Each row was made from one path, in order. Every step used is in the known rows, and no mark comes twice. Write each row's path.
Known rows
sivab -> vagesoz -> kedop -> duli: [ -3.0   3.3  -7.6  -0.7  -8.8  -2.6   1.6  15.1  13.4   2.0  -0.6 -16.7
 -12.2  15.9  15.2   5.8   8.3  -9.7  18.2 -10.1   9.7  12.4 -14.7  20.2
   6.5 -56.9  -2.2]
kedop -> vagesoz -> sivab -> rute -> duli -> mozag -> soku -> sada: [-20.9   1.2   0.5  -1.6  -3.2  -5.0   6.8  14.3   8.3 -11.5   6.0  -1.4
 -16.7  25.5  15.8   0.2   8.8  24.2  12.5  -5.4  -7.4  14.0   2.2  24.2
  19.6 -23.5  10.7]
rute -> duli -> kedop -> vagesoz -> sivab: [-15.5   5.4  -4.6   1.3  -3.8   0.7  -5.5   9.0   8.2  -2.8  21.5 -23.9
 -18.8   6.5   8.0  11.2  11.6  -6.8  14.9  11.5  -1.1  13.8  -7.7  26.9
  12.3 -33.4   9.7]
sivab -> nusosi -> soku -> mozag: [ -7.2   4.0   1.7   1.7  -9.8 -16.1 -13.9   9.4  -2.1 -14.4 -16.1   1.6
  -0.1   7.3  -2.9  -1.4  -2.9  12.5  -7.0 -15.9 -20.1   8.5  -4.7  17.6
  29.3 -25.3 -22.7]
vagesoz -> kedop -> duli -> rute -> sivab -> nusosi -> soku -> mozag: [-17.9   6.9  -3.6  10.6   2.5 -13.7 -25.6  26.8  23.3  -5.9  -0.1 -12.5
  -8.4   5.8  11.6   3.6   6.9  -7.5  -3.4  -3.8 -15.3   9.3  -9.9  22.1
  34.8 -59.4 -17.3]
sivab -> nusosi -> soku -> mozag -> duli -> buzoron: [ -6.7  14.7   4.9  -6.2  -5.7 -17.1   3.7  12.6  -3.3 -14.3  -4.6 -11.7
  -6.4  14.9   9.2  -9.1  -3.9   3.5 -12.9 -20.1 -21.4  11.0  -3.3  19.4
  26.8 -12.3 -22.7]
kedop -> vagesoz -> sivab: [-12.2   1.4  -3.0  -7.4   1.3  -0.4  -2.6   4.0  15.9   1.0   6.8  -3.7
  -9.6   7.2   5.8   4.6   3.5  15.2  19.0  -2.4   5.6   3.6  -4.9  15.5
  17.1 -29.5  19.9]
kedop -> vagesoz -> sivab -> nusosi -> soku -> sada: [-14.7  -3.5  -2.4  -6.8   1.0  -1.8  -6.4  14.8   9.8  -9.2   1.0   7.7
  -8.9  30.9   7.8   2.6  -2.4  31.9  11.1  -5.5  -0.1   2.1  -4.0  14.6
   8.6 -36.2  -1.9]
rute -> sivab -> vagesoz -> kedop -> duli -> mozag: [-12.0   4.6  -4.4  12.6  -4.8 -10.2  -9.9  17.4  26.2   4.4   0.7 -16.7
  -9.7   3.8  11.8  11.8  14.6 -22.7   4.3 -11.2  -1.0  19.2  -9.4  24.1
  19.1 -55.8   4.1]
duli -> buzoron: [ -5.1   8.0   2.3 -12.9   0.1  -9.3  -3.5   3.1  -1.6  -0.5  13.3 -10.5
 -11.3  -3.7  10.9  -7.6   1.2  -3.2  -2.1  -4.0  -0.3  -1.8  -6.6  21.9
   6.7  -1.9   8.8]
buzoron -> duli -> rute -> sivab -> nusosi -> soku -> mozag: [ -7.8  -7.0   5.1  11.3  -3.6  -2.2 -27.6  16.1  19.3  -4.9   2.5  -3.5
   3.2  -4.6   5.3  -6.6  11.5  -6.0  -7.9  -6.1 -22.2  12.7  -1.2   7.0
  29.8 -13.4 -23.6]
mozag -> duli -> buzoron: [ -2.3  16.2   5.6 -11.0  -4.3  -9.9  21.0   4.7   2.3   0.0  13.0 -20.2
  -9.0   6.0  20.3  -8.2  -0.1 -14.0  -1.0  -9.4  -4.7   6.6  -0.7  16.4
  -0.3   2.4   8.9]
kedop -> duli: [ -6.9   7.9  -1.9   1.1  -9.9  -0.3   7.4  10.1  11.8  -3.3  10.1  -5.7
  -4.7   8.1   4.1   0.6   7.4  -4.2  11.8 -13.4  -5.9   8.8  -4.1  20.3
   1.2 -27.9   3.9]
vagesoz -> sivab -> rute -> duli -> mozag -> soku: [-25.4   4.6   1.1   7.1  -6.3  -9.7   1.0  13.8   4.1  -2.6  -0.5  -7.2
 -13.8   2.4  17.5   8.0  11.1   7.1   1.5  -3.5 -26.7  17.4  -1.2  25.4
  35.8 -15.2  10.1]
nusosi -> sivab -> vagesoz: [-10.4 -10.8  -0.9   1.8  -8.0 -12.4   0.0  18.3  12.3  -6.1   0.8   1.7
   2.0  12.0   9.6   2.9   2.7  11.7  13.5 -14.8   0.8  14.6  -1.4  21.9
   9.9 -41.8   0.2]
nusosi -> sivab: [-15.8  -3.9   2.4   6.5  -2.9 -14.6  -5.9  10.4  17.2  -9.6   6.2   2.3
   5.3   1.4   6.9   4.9  -0.1  10.0   8.9  -8.2 -10.5   9.5   1.0  21.0
  11.2 -33.6   7.9]
soku -> sada: [ -1.4  -6.4   4.5  -6.6  -3.8  -6.6  -4.3   3.0  10.4  -5.9  -5.6  12.5
   2.9  13.3  10.7  -5.7  -3.5   4.6   1.7  -0.4   6.4   0.8  -1.5  14.5
  -9.8 -21.5   4.6]
duli -> rute -> sivab: [-11.1  -5.2   1.8   3.2  -3.2 -11.7 -17.8  16.0  13.9   9.6   6.8  -5.3
   0.0 -12.1   9.6  -0.2   6.6 -10.2  -0.3   4.0  -3.6  -1.4   2.6  14.5
  10.4  -6.8   8.5]
kedop -> duli -> rute: [ -6.7   9.6  -1.3  -4.6  -8.4   1.8  -3.1  20.9   8.9  -5.9  11.6  -7.7
  -6.2   3.0  10.9  -8.5   8.2  -1.4  11.3  -3.1  -8.5   5.1  -5.0  25.1
   2.4 -20.4   5.3]
buzoron -> duli -> rute -> sivab -> vagesoz -> kedop: [ -3.2 -11.4  -0.3   8.6  -2.0   4.2 -22.7  16.1  26.9  10.6   8.1 -16.3
  -5.0  -5.8  19.9   1.9  16.5 -22.0   9.6   4.1   3.1  10.9  -8.1   5.5
  11.4 -25.2  -3.7]
buzoron -> duli: [  0.8  -2.3   3.7   5.3  -7.6   8.9  -5.9  -2.6  15.0  -2.4   8.6  -5.2
   1.3  -4.4   6.9  -1.8   9.7 -11.3   8.5  -4.5  -7.4  10.3  -4.1   4.2
   3.1  -7.4   0.8]
duli -> rute -> sivab -> nusosi: [-11.4 -10.2   1.1   7.3 -11.9 -14.0 -22.4  18.5   7.5  14.8  -2.7  -4.2
  -1.3  -3.6  11.2   3.2   5.7  -3.9   2.4  -6.6 -14.6  -4.8  -0.2   9.2
   9.0  -5.2  -4.8]
mozag -> soku: [-14.1   9.7   3.8   3.8  -3.9 -19.4  18.1   0.5  -3.2 -11.5  -5.6  -9.7
  -2.9   5.7   6.2   4.5   0.1   5.4   3.9  -0.6   0.3   7.0  -0.3   7.0
   9.2   2.3  -5.0]
soku -> mozag -> duli -> kedop -> vagesoz: [  4.9  15.6   4.8  -6.0  -6.1 -15.4   8.0   2.6  12.6 -15.9  -3.9 -23.4
  -7.1   5.9   8.5  -8.1   0.4  -8.1   9.8  -1.9  -4.1  24.0  -5.6  28.4
  21.4 -22.6   3.5]
sivab -> vagesoz -> kedop: [ -0.7  -1.4  -4.8  -2.7  -7.7  -7.8  -7.0   8.9   7.2   3.4  -8.0 -14.6
  -9.3   6.9  14.8   6.9   3.6  -6.7  13.0  -3.8  13.1   7.9 -14.1  16.9
  10.1 -42.7   0.4]

Which path is each row?
[-14.9 -10.8  -1.4  -3.7  -5.2  -8.0  -9.8   9.7  10.0  14.3  -1.9   5.3
  -7.5  -2.9  17.9   1.8   2.5  13.5  13.2  -6.5 -16.2   5.8  -4.8  20.9
  25.6 -21.6  17.7] | vagesoz -> sivab -> rute
[ -9.7  10.8  -4.6   4.8  -1.9  -2.3  -5.0   8.2  19.4  -1.4   6.5 -17.0
  -9.1   5.8  12.8   8.1   6.1 -13.0  13.2  -2.4  -2.1   6.7 -12.0  19.1
   7.1 -55.4   6.4] | vagesoz -> kedop -> duli
[-11.7 -10.9  -4.3  10.3  -4.3 -15.8  -8.9   9.8  20.7  16.5  -2.4 -12.7
  -5.7   2.1  12.2  14.7   8.5 -18.2   7.1  -6.8  13.0   6.8  -5.7   8.3
  14.0 -45.7  -0.1] | rute -> sivab -> vagesoz -> kedop
[ -5.9 -13.0   3.7  12.2 -10.7   3.3 -22.7  12.0  17.5  10.6   5.6  -6.5
  -0.3  -4.2  12.9   0.5  14.1 -12.6   5.3  -6.6 -17.8   4.1  -1.3  -1.2
   6.6  -0.5 -10.7] | buzoron -> duli -> rute -> sivab -> nusosi
[-12.3  -2.4  -3.2  -3.5  -7.3  -2.3  -6.8   5.8   8.3   4.7  -2.7  -4.0
 -11.3  15.5   7.3   9.0   2.7  19.2  21.5 -14.4  -5.4   0.6  -6.8  10.0
  14.4 -26.6   7.0] | kedop -> vagesoz -> sivab -> nusosi
[ -4.1   6.3  -6.8  -9.0  -2.5  -4.5   1.1  16.0   8.3   2.5   9.3 -21.4
 -19.4  14.2  19.7  -0.6   8.5 -10.8  12.3 -11.5  11.2   9.6 -17.2  24.5
   7.2 -48.6  -2.6] | sivab -> vagesoz -> kedop -> duli -> buzoron
[-12.5 -12.6  -2.9   6.4 -22.3  -2.8   1.9  11.0  -3.9  12.1  14.4  -8.3
  -8.7   5.0   9.2   2.1  10.4   0.2  11.1 -16.2 -12.4   3.6   5.5  19.9
   9.4 -15.1   3.6] | sivab -> rute -> duli
[ -9.8   4.8   5.4   4.3  -5.9 -12.2   8.4  15.1  16.6   8.6   7.4 -16.1
   0.4  -0.3  18.3  -2.1   4.3 -19.0   1.0  -1.8  -8.4   6.1   7.2   9.8
   3.2  -1.4   8.7] | mozag -> duli -> rute -> sivab
[ -1.6  12.1  11.0   5.5  -1.2   1.2  -0.6   1.0  14.3 -27.5  -5.0  -2.3
  -0.3   7.1  12.4  -6.8   8.7  -4.0  -4.1   4.4 -14.6  21.6  -5.1  11.0
   6.2  -0.9  -4.1] | buzoron -> duli -> mozag -> soku -> sada
[-18.0  -8.8  -3.7   2.8  -7.4  -5.4 -13.7  15.4   5.8  12.2  10.5 -12.0
 -16.4  -2.7  20.1   8.1   9.5  -1.4  11.0   4.5 -18.1  14.3  -7.4  30.9
  23.9 -29.6  12.2] | vagesoz -> sivab -> rute -> duli -> kedop
[  2.3   2.5   3.6   5.1  -5.6   5.6 -14.9   1.3  11.7  -7.3  12.0 -18.4
  -5.9 -10.3  11.6  -1.1  10.0 -18.4  12.1  13.8 -10.6  18.4 -13.5  18.2
   1.5  -7.0   1.0] | buzoron -> duli -> kedop
[ -4.0  12.0   4.5  -2.3 -10.6 -14.6  -4.7  21.4  -0.6 -15.3 -13.9  -7.9
  -0.5  10.9   8.9  -9.6  -3.2   7.7  -7.5 -10.3 -26.2  11.2  -2.2  18.9
  26.1 -11.5 -20.5] | sivab -> nusosi -> soku -> mozag -> duli -> rute
[ -9.8   1.4   2.3  -4.5   1.7  -7.8  -4.1  13.3   6.1 -19.9   6.0  11.4
   2.7  15.3   4.6  -7.6  -6.1  13.2  -8.0   6.0   1.9   5.3   0.3  20.5
  -3.2 -24.8  -6.2] | nusosi -> soku -> sada
[  3.5  11.4   8.1  -3.2  -7.6 -15.9  11.4  -1.3  14.0  -8.5 -15.4  -8.0
   4.5   2.1   8.2  -6.4  -0.9 -10.4  -3.1 -14.4  -8.8  17.9   0.7  16.1
  26.7 -19.2   1.1] | soku -> mozag -> duli
[-24.1   6.9  -1.7   3.1  -6.7  -4.6   7.6  13.8   4.6  -5.6   9.8 -13.6
 -19.3  14.5  10.9   5.7  12.3  19.5  15.3  -7.3 -14.8  14.9   0.3  25.1
  30.2 -19.6  13.1] | kedop -> vagesoz -> sivab -> rute -> duli -> mozag -> soku
[-10.4  -3.6  -4.1   2.4  -8.9  -3.8   1.0  27.5  16.7   7.5  11.0  -8.4
  -6.7  10.0  11.1  -3.5  14.6  -8.6  10.5 -11.3   0.8   9.1  -1.8  20.5
   6.0 -28.5  -2.1] | kedop -> duli -> rute -> sivab -> vagesoz
[-14.5  -5.3  -5.5   6.7  -2.6 -10.3  -0.6  22.8  25.3  -7.4   5.9  -9.0
  -5.4  19.5  16.6   8.8   6.4   3.7  19.9 -12.7   0.2  18.2  -9.7  25.3
  12.9 -74.2  -1.1] | nusosi -> sivab -> vagesoz -> kedop -> duli
[-13.5  -0.3   3.7   6.1 -15.7 -10.4   6.2  14.8  -3.3 -10.5  -0.1  -2.5
  -9.3  16.3  15.6  -2.8   8.3   8.1  -0.9  -8.3 -17.8  13.3   4.6  25.4
   9.9  -9.1   0.3] | sivab -> rute -> duli -> mozag -> soku -> sada
[-14.3  -1.0  -4.8  -2.4   2.9 -11.3  -1.8  24.4  20.5  -8.2  15.8 -13.8
 -12.8  18.2  21.7   2.6   6.9   1.5  14.0 -13.0   3.0  15.8 -12.1  29.3
  12.8 -69.1  -0.9] | nusosi -> sivab -> vagesoz -> kedop -> duli -> buzoron
[-11.6   6.2   0.2  -3.9  -6.7  -2.4   1.5   4.7  -2.6   1.2  24.1 -18.0
 -13.9   4.2   8.4   0.3  10.1 -13.5  -5.9  -7.5   0.2   0.4   0.2  18.9
   4.8 -10.6   1.1] | rute -> duli -> buzoron
[ -3.4   5.1   8.5   1.1  -3.5 -19.8  -0.4  10.0  22.1   0.3  -9.4  -9.9
   4.9  -5.4  12.2  -8.6   3.1 -16.7  -7.3  -8.4 -10.4  13.4   5.0  16.2
  30.6 -14.1   0.8] | soku -> mozag -> duli -> rute -> sivab
[ -9.8   5.6  -1.6   6.8 -11.4  -4.9  -7.1   7.2  -0.5  -3.6  15.3 -24.0
 -12.0  -1.8   6.8   8.7   9.5 -19.4   3.8  10.1  -5.4  12.7  -6.0  26.6
   2.5 -20.8   0.9] | rute -> duli -> kedop
[-17.6 -17.6   0.4   5.6 -10.7 -15.7  -6.2  17.8  10.8   1.5   8.4   5.0
   0.4   4.9  13.7   0.0   1.1  23.0  17.5 -15.2 -18.6   8.8   3.2  26.5
  15.4 -31.4  10.1] | nusosi -> sivab -> rute
[ -7.3  15.7   0.7  -5.8  -0.7  -6.5  12.8   9.1  14.1  -4.8  10.1 -27.0
 -14.6   9.5  19.8   2.8   1.8  -7.5  19.8   9.3  -5.3  20.6  -7.5  23.4
   6.4 -20.4  17.2] | mozag -> duli -> kedop -> vagesoz -> sivab
[-10.7   0.9  -0.4   6.5 -22.7  -1.2  -7.9  14.5  -2.4   2.0   8.0  -9.8
 -11.0  -2.1   9.3  -0.1  12.7  -1.8   3.6 -13.9 -26.5  11.8   1.9  32.4
  17.1 -13.4  12.4] | sivab -> rute -> duli -> mozag
[ -8.3  25.3  -2.1   4.8  -2.3  -1.4 -13.5  12.2  20.4 -13.1   1.5 -18.4
 -12.4  -3.0  12.2   5.5   8.1 -15.4   5.6   1.1 -15.8  14.1 -16.0  32.1
  15.1 -51.7  15.1] | vagesoz -> kedop -> duli -> mozag
[ -6.2   3.3   0.6   2.1   1.9   3.5 -23.1   8.9  16.8 -19.7   5.2 -14.4
 -11.8   5.7   6.5  -1.1   9.1   5.6  11.3   5.9 -18.1  26.5 -17.0  21.1
  33.3 -31.4 -15.1] | buzoron -> duli -> kedop -> vagesoz -> sivab -> nusosi -> soku -> mozag
[-22.2  -6.7  -1.2  16.9  -8.3 -16.8  -9.4  12.2   7.5   7.0   4.2  -3.1
  -0.3   7.2  -1.1  12.7   2.6  -0.3  -5.1 -13.1 -14.1   1.3   3.7   6.1
  12.5 -19.6 -16.7] | rute -> sivab -> nusosi -> soku
[-21.0  -8.9  -2.3  -5.8  -3.6  -4.0  -6.0  13.1   3.1  15.7  17.1  -6.6
 -18.2   3.0  21.9   1.1   9.5   4.0   3.1  -8.9 -13.3   4.3  -3.0  24.3
  25.3 -19.6  12.6] | vagesoz -> sivab -> rute -> duli -> buzoron
[ -1.2  16.6   4.1  -0.8  -8.8 -11.7  12.0   7.2   5.6  -5.2   4.8 -26.7
  -8.0   2.0  18.9   0.0  -0.8 -20.9   9.4   7.7 -10.4  18.6  -6.9  23.4
  -3.5  -6.7   8.5] | mozag -> duli -> kedop
[-19.6 -13.3  -3.2   3.1  -9.6  -2.2  -5.7  11.8   8.2  16.9   7.7  -1.9
 -11.0   2.4  16.1   8.0   9.6   4.5   9.2  -9.7 -16.1   7.0   0.5  20.2
  24.7 -29.1  12.3] | vagesoz -> sivab -> rute -> duli
[ -0.6   2.0   3.8  -0.7  -1.9 -21.0  -2.8  16.3  24.2   2.2 -16.2 -18.3
  -1.5   1.7  21.0  -4.5   5.2 -21.4  -1.4  -7.5   1.2  18.5  -4.1  17.5
  34.8 -37.7  -4.8] | soku -> mozag -> duli -> rute -> sivab -> vagesoz -> kedop
[ -3.7   2.2   0.1  -0.4   2.3  10.7 -14.6   3.2  20.5  -6.5  18.7 -18.8
 -13.7  -1.4  12.1   2.2  11.7  -6.0  22.5  14.0  -5.6  20.3 -15.2  18.2
  11.1 -19.8   9.7] | buzoron -> duli -> kedop -> vagesoz -> sivab
